Each row comes from the steps of one path. Every step used is in the known rows, and no mark comes twice. Write the path behind each row, first mark first.
In the rows, zero is written as 128.
Known rows
tupu-goti-ledi-vonep-bizi-lusoz: [119 112 129 168 164 134  92 156 120 156 161 129  96 143 133 147 145  83
 140 134 138 131]
vonep-bizi-lusoz-nogi-goti-tupu: [143 171 180 187 130  62 123 101 157 181 117  55 127 130 156  80 173 213
 135 100 153 121]
nogi-lusoz-tupu: [166 171 111 102 141 146 145 124 118 113 113 124 153 101 117 110 130 148
  77 141 116 164]
bizi-lusoz-nogi-goti-ledi-vonep: [ 71 105 158  98 125 103  99 114 113 113 141 173 145 198 160 113 165  60
 126 127 154 156]
bizi-lusoz-tupu-goti: [173 166  79 159 172 114 128 129 120 143 153  93 163 127 124 121 188 182
  92 105 161 153]
bizi-lusoz-tupu: [158 185  84 126 159 158 123 100 111  97 136  99 153 108 124 102 158 151
 113 121 146 179]
bizi-lusoz-nogi-goti-ledi: [ 73  85 136 115 126 105 108 101 101  98 133 141 167 182 127 113 185 129
 121 116 167 122]
vonep-ledi-goti-tupu: [145 119 102 115 147 111 224 151 145  95  99  95 100  80 103 146  82 155
 110 121 139  93]
tupu-lusoz-bizi: [153 175 132 185 134 168  78  92 125 123 147 106 111 101 121 165 161 120
 170 136 134 126]
vonep-bizi-lusoz-nogi: [126 152 111 133 105 127  74  87 138 135 129  97 137 121 158  84 158 181
 171 114 128 128]
goti-ledi-vonep: [124 120 100  83 125 146 127 144 128  97 122 181  94 125 141 138  90  76
 125 164 125 155]
tupu-lusoz-nogi-goti-ledi-vonep-linob: [ 88 127 211 107 102 143 128 139 154 193 146 178 152 187 150 112 139  19
 151 157 104 145]
vonep-ledi-goti-tupu-lusoz: [118 126 140 152 163 164 196 127 122  96 102  83 101  83 108 165  96 101
 111 120 114  81]
tupu-lusoz-nogi-goti-ledi-vonep: [ 75 108 189 117 114 111  98 120 121 143 134 189 129 181 172 122 171  47
 140 148 108 132]
vonep-bizi: [174 157  96 141 121 117 102 146 164 160 118 116 104  80 130 116 114 209
 176 138 118 113]
goti-nogi-lusoz: [119 100 151 100  82 162 117 118 110 113 102 138 184 147 111 126  47 150
  73 103 111 132]
vonep-ledi: [135 116  46  67 110 151 169 108 152  87 120 151 116  86  78 156  73 161
 132 130 133  82]
goti-ledi: [125 102  79  97 126 148 138 132 113  79 116 148 118 110 108 139 111 145
 117 152 135 120]
ledi-vonep-bizi-lusoz: [138 177 123 144 147 156  68 130 148 144 136 124  98 116 155 123 101 101
 168 130 126 163]
ledi-vonep: [158 166  91  92 120 121 107 147 165 128 115 172 106 120 166 135  75 124
 134 142 125 162]
linob-vonep-ledi: [126 136  35  49  92 138 174  94 162 111 125 174  86 122  85 181  57 118
 125 148 109 100]

Which path is each row?
[169 153 125 155 159  85 171 174 146 119  83  83 112  95 159 124 103 187
 105 121 143 139] -> ledi-goti-tupu
[126 151 171 165 131 107 141 124 126 126  87  75 132 120 198 103 154 145
 114 120 105 127] -> ledi-goti-tupu-lusoz-nogi
[115  79 164  82 109 146 202 147  87 106 130 133 185 123  70 103 106  96
  99 104  98 132] -> vonep-ledi-goti-nogi-lusoz-tupu
[101 120 175 160 169 127  88 152 125 154 153 148 101 154 122 133 146  65
 167 137 148 146] -> nogi-goti-ledi-vonep-bizi-lusoz
[153 182 133 170 152 166 144 100 134 117  92  73 106  87 144 145  90 155
  85 131 115 119] -> goti-tupu-lusoz
[103 104 140 140 120 101  88 128 122 160 161 133 112 161 167 108 185  94
 149 131 126 129] -> tupu-goti-ledi-vonep-bizi-lusoz-nogi
[152 129 115 183 177 125 132 143  95 155 173  80 125 110  96 106 226 153
 132 132 139 134] -> vonep-bizi-lusoz-tupu-goti-ledi
[150 171 175 196 165 114 144 125 148 160  99  87 119 116 136 151 121 170
  93 117 138 110] -> nogi-goti-tupu-lusoz
[ 77  88 167 131 116 115 108 106 107 127 126 154 151 164 140 123 189 116
 134 137 124  96] -> tupu-lusoz-nogi-goti-ledi
[106  67 183 124  93 147 160 127  93 102 149 122 159 135  57 156 103  77
 141  97 131 105] -> vonep-ledi-goti-nogi-lusoz-bizi
[148 106 119 127 159 123 171 153  88 124 139 127 152 126  95 133 174 133
  49 149 131 129] -> nogi-lusoz-tupu-goti-ledi
[137 130 128 117 125 133 113 158 140 140 134 159  69 101 141 120 109  94
 176 172 104 142] -> goti-ledi-vonep-bizi
[ 97  73 112  70  71 113 178 141 132 127 128 172 132 164  94 154  53  99
 143 111  94 114] -> linob-vonep-ledi-goti-nogi
[112 135 155 142 109  93  88 107 145 160 118 147 161 159 163 118 175 164
 145 114 126 105] -> tupu-lusoz-nogi-goti
[109  53 123  87  88 127 175 155 119 106 124 149 163 128  86 127  69 140
 148  92 120  96] -> vonep-ledi-goti-nogi
[139 158 103 157 148 160  78 115 137 128 130  90 120  99 123 124 120 169
 162 115 137 130] -> vonep-bizi-lusoz
[138 101  96 115 138 100 133 173 136 141 138 177 106 146 142 156 119 105
 106 149 138 129] -> tupu-goti-ledi-vonep
[158 162 131 141 124 144 103 109 124 108 133 114 126 112 103 162 126 132
 119 135 149 136] -> nogi-lusoz-bizi
[ 88 125 143 108 109 144  84  99 115 117 143 137 102 144 166  88 157  63
 167 147 111 154] -> goti-ledi-vonep-bizi-lusoz-nogi
[158  91 112 139  87  86 126 155 140 174 131 133 178 151 127 125  95 224
 104  87 136 109] -> tupu-goti-nogi
